What can hang from each mark:
mizama: rataf
bivi: fono
pidom: fono
dulol: maku
digis: busuf fono veredeb
kizov: dulol muzin rataf
rataf: kizov mizama
busuf: suveb
fida: busuf
suveb: busuf
fono: digis rataf
veredeb: bivi fida

Every row comes from one small tree of marks. The marks that hang from a mark follow it in brackets, in alphabetical order. Every link used is in the known rows. Which tree was each row made from?
In the rows, zero is written as 128.
Known rows:
fono{digis{veredeb} rataf{kizov{dulol}}}: [ 89 137 150 155 146 140 125 123 125 109  96 133 125 160 142 116 131 119
 167 123 128 119 106 125 110 160  83]
digis{fono}: [139 131 132 142 131 122 119 110 125 150 149 155 122 136 103 112 122 141
  98 115 116 113 107 124 127 132 150]
veredeb{fida{busuf}}: [136 121 114  81 158  92  77 129 162 155 151 139 149 122  82 131 125 124
  99 108 104 104 156 129 153 108 185]
bivi{fono{digis rataf{kizov mizama}}}: [103 134 156 131 121 196 109 106 129 103 122 107 138 120 160 119 123  75
 147 178 153 137 117 111  91 129  68]
kizov{dulol{maku} rataf}: [152  76 135 134 139  81  69 153 150 125 115 186 133 162  80 104  95 185
 140  63 111  62 141 132 145 101 198]
suveb{busuf}: [146 127 145 119 162 105  91  90 162 151 137 125 125 163  99 123 119 124
 100  87 103  74 166 123 150 116 189]
digis{fono{rataf{kizov mizama}} veredeb{fida}}: [106 160 112 124 124 153 177 102 103 117 129 143 133  85 163 141 125 108
 129 164 147 163 132  97 103 158  87]
rataf{kizov}: [131 128 146 129 134 122  89 119 132 125 135 155 147 138  82 107 133 114
 128 122 118 103 125 115 116 108 136]
fono{digis{veredeb{bivi}} rataf{kizov{muzin}}}: [ 80 152 175 151 103 160 158 118 104  82 102 111 111 148 135 134 140 125
 202 152 150 185 119 125 106 143  73]
digis{busuf{suveb} fono{rataf{kizov}} veredeb}: [138 147  96 139 115 124 252  98  76 125 101 122 134  95 183 140 164 119
 129 148 145 129  75 144 127 119  80]
digis{busuf fono veredeb}: [118 136 104 141 139 107 201 106 112 149 137 135 116 120 159 130 148 141
 102 128 148 120 106 145 124 133 128]
veredeb{bivi{fono} fida{busuf}}: [121 125  84  83 108 108 102 138 148 114 151 107 122 104 121 145 137 127
 105 114 126 180 164 113 128 109 178]
pidom{fono{digis{veredeb{bivi fida}} rataf}}: [103 181  86 141 101 157 139 120  91 143 143  75  84 112 126 153 126 142
 148 113 121 231 119 112 138 197 106]
veredeb{fida}: [154 134 130 129 136 100  73 139 146 155 155 157 151 132  84 120 111 137
 100  92  92 123 135 106 150 144 174]
pidom{fono{rataf{kizov{dulol}}}}: [146 120 137 132 120 125  98 120  97 117 128 148  88 132 111 126 128 137
 140 117 124 123 140 116 104 152 109]
veredeb{bivi{fono{digis rataf}} fida}: [117 157 113 146  90 162 103 129 120 123 144  95 120 115 148 143 109 117
 144 108 114 227 121  93 134 175 114]
fida{busuf}: [127 111 127  83 168 100  80 116 157 153 138 128 134 140  75 117 138 124
 112 117 114  66 137 146 136  83 187]
pidom{fono}: [153 127 124 127 126 121  86 113 116 161 159 129  99 140  76 116 133 151
 102 116 116 112 119 132 126 136 163]
digis{busuf{suveb} fono veredeb{fida}}: [159 141  79 141 119  88 231 138 112 150 133 137 151 100 171 139 147 148
  65 115 117 131  98 143 160 140 134]
fono{digis{busuf} rataf{kizov{muzin} mizama}}: [119 115 203 133 141 168 153 127 131 107 116 138 149 120 161 138 121  82
 156 183 164 111 168 139 113 117  47]
dulol{maku}: [151 114 131 129 138 121  62 131 158 173 132 150 135 159  75  93 110 158
 118 115 103  79  98 132 145  71 190]
pidom{fono{digis{busuf{suveb} veredeb} rataf}}: [143 149  97 141 125 140 204 111  88 165 116  71 105 123 161 138 155 132
 120 138 130 126  70 170 151 147  90]
rataf{kizov{dulol{maku} muzin} mizama}: [148  68 196 133 129 123  87 178 176  97 104 196 142 162 115  99 105 151
 125 159 137  53 177 133 102  63 138]
mizama{rataf{kizov}}: [129 121 124 113 136 122  66 111 123 129 147 138 154 137  95 111 141 111
 159 138 130 115  93 115 131 102 157]
fono{rataf{kizov{muzin} mizama}}: [137 114 211 117 135 145 114 125 128 100 119 161 133 129 116 124 122 112
 161 176 145  97 155 119  97 111 104]
pidom{fono{digis rataf{mizama}}}: [129 142 139 125 143 184  93 113 119 161 144  97 100 123 110 126 111 111
 121 156 126 120 129 132 119 158 101]
mizama{rataf{kizov{dulol}}}: [135  98 128 126 145  99  59 143 135 113 134 160 148 152 109 112 133 126
 152 117 123  95 120 116 123 119 156]

Write each row's tree:
[139 132  91 152 108 120 200 145 135 133 130  95 162 123 197 133 153 125
  87 124 128 147  83 148 156 143 113] : bivi{fono{digis{busuf{suveb} veredeb{fida}}}}
[105 139  86  96 141 102 162 104 135 148 144 133 128 115 134 135 144 142
  96 126 131 137 125 138 139 126 164] : digis{fono veredeb{fida{busuf}}}
[121 160  95 140 127 144 172 105  95 166 147  92 103 106 164 152 135 126
 131 125 139 186 116 136 153 189  87] : pidom{fono{digis{busuf veredeb{fida}} rataf}}
[135 102 205 121 132 129 105 141 149  94 128 173 146 139 103 114 127 118
 128 171 145  81 168 128  96  98 120] : rataf{kizov{muzin} mizama}
[150  68 172 133 117 108  66 154 153 109 120 187 142 183 118  99 121 166
 172 146 140  88 112 133 136  64 166] : mizama{rataf{kizov{dulol{maku} muzin}}}
[159 131 112 122 125 144 211 122 100 124 110 135 150  72 173 142 133  87
  99 169 142 101 129 135 120 102  72] : digis{busuf{suveb} fono{rataf{kizov mizama}}}
[125 130 138 144 127 159 139 102 121 144 136  99 125 127 177 129 128 102
 143 133 144 144  99 134 130 143  94] : bivi{fono{digis{busuf} rataf}}
[ 98 145  75  84 138  89 126 140 144 129 133 105 125 113  98 148 144 138
 120 106 117 155 158 123 138 116 184] : digis{veredeb{bivi fida{busuf}}}
[ 99 144  96  97 109 154 110 120 133 123 141  79 117 106 144 153 124 104
 144 123 126 209 143 114 138 137 127] : veredeb{bivi{fono{digis rataf}} fida{busuf}}
[152  76 193 147 115 108  84 162 163 101 108 202 134 179 107  95 114 167
 140 129 129  77 146 134 119  69 147] : rataf{kizov{dulol{maku} muzin}}
[144 140 101 147  94 148 179 142 108 124 112  70 126 107 175 146 138 111
 130 123 123 169  98 138 143 126  96] : veredeb{bivi{fono{digis{busuf{suveb}} rataf}}}
[158  51 194 126 136  89  87 176 167  94 106 202 134 166 100 109  86 188
 141 114 137  39 183 144 128  91 182] : kizov{dulol{maku} muzin rataf{mizama}}
[ 91 158 124 144  99 169 144  94 110 105 128 106 139 125 180 128 140 105
 164 145 145 204  83 106 116 169  75] : bivi{fono{digis{veredeb{fida}} rataf{kizov}}}
[112 152 110 142 138 153 174  92  90 164 134  81  90 126 157 139 147 126
 143 138 149 148  98 154 134 165  87] : pidom{fono{digis{busuf veredeb} rataf}}
[ 84 156 115 150 133 137 121 138 133 130 122  95 118 150 100 123 133 134
 140 109 118 152 111 132 125 146 134] : fono{digis{veredeb{bivi}}}
[103 144 131 133 115 183 105 136 131 115 126  78 111 116 146 133 109 102
 144 152 135 168 136 110 101 141 103] : veredeb{bivi{fono{digis rataf{mizama}}}}
[136 111 159 120 155 126  90 149 139 106 107 161 132 126 119 123 109 106
 135 140 121  73 169 103  93 127 110] : fono{rataf{kizov{dulol} mizama}}
[ 95 179 108 145 123 140 128 133 116 137 125  94 120 124 123 144 115 128
 159 101 107 204 116 106 143 182 117] : fono{digis{veredeb{bivi fida}} rataf}
[173 128 113 124 140 129 203 131 109 156 118 127 137  85 165 141 123 113
  86 151 124  82 120 145 136 114 110] : digis{busuf{suveb} fono{rataf{mizama}}}
[144  81 150 120 164  80  80 163 153  98 120 177 138 139  89 122  98 147
 120  86 121  46 189 124 117 142 169] : kizov{dulol rataf{mizama}}
[140  89 139 125 143 128  68 171 177 121 106 179 144 144 104  99 103 130
 106 141 121  52 164 120 106  63 143] : rataf{kizov{dulol{maku}} mizama}
[152  62 207 126 149  74 100 170 154  74 119 198 132 158 101 123 100 168
 135 105 136  44 200 137 114 140 163] : kizov{dulol muzin rataf{mizama}}
[148 131  91 144 128  96 234 126 109 149 119 125 135 116 162 126 158 148
  80 127 130  96  80 162 143 115 133] : digis{busuf{suveb} fono veredeb}
[103 150 131 146 160 139 162 105 116 159 116  96 125 136 154 132 138 114
 157 128 137 120  92 147 140 148  96] : fono{digis{busuf veredeb} rataf}
[155 133  75  83 125  83 118 167 150 135 127 111 151 104  82 148 134 132
  85  95  82 127 154 134 164  91 188] : veredeb{bivi fida{busuf{suveb}}}
[101 155  93 144 113 118 167 120 110 125 131 120  98 126 118 129 140 156
 118 113 129 163 109 122 111 143 148] : digis{fono veredeb{bivi}}
[133 132 162 132  56 137 135 127 103  66 136 142 116 109 152 149 131 131
 172 139 147 231 150  87 106 145 102] : veredeb{bivi{fono{rataf{kizov{muzin}}}} fida}
[ 90 150 130 144 147 153 174  97 107 129 109 107 137 125 162 133 148  90
 171 144 153 139 102 138 123 137  60] : fono{digis{busuf veredeb} rataf{kizov}}
[151 120  71  84  94  97 135 159 143 114 133  97 141 102 124 145 147 132
  83 114 106 156 137 129 146  91 184] : veredeb{bivi{fono} fida{busuf{suveb}}}
[ 96 133  91 101 108 140  99 137 155 115 146  88 132 116 132 145 127 109
 111 117 126 193 157 123 138 125 144] : veredeb{bivi{fono{digis}} fida{busuf}}
[118 147  92 144 129 131 163 122 117 161 157 103 116 117 151 141 141 133
  93 121 138 169 129 143 151 174 103] : pidom{fono{digis{busuf veredeb{fida}}}}
[130 150 136 139 130 168  90  95 105 167 148 100  92 140 100 121 121 129
 140 126 117 141  96 133 135 162 112] : pidom{fono{digis rataf}}
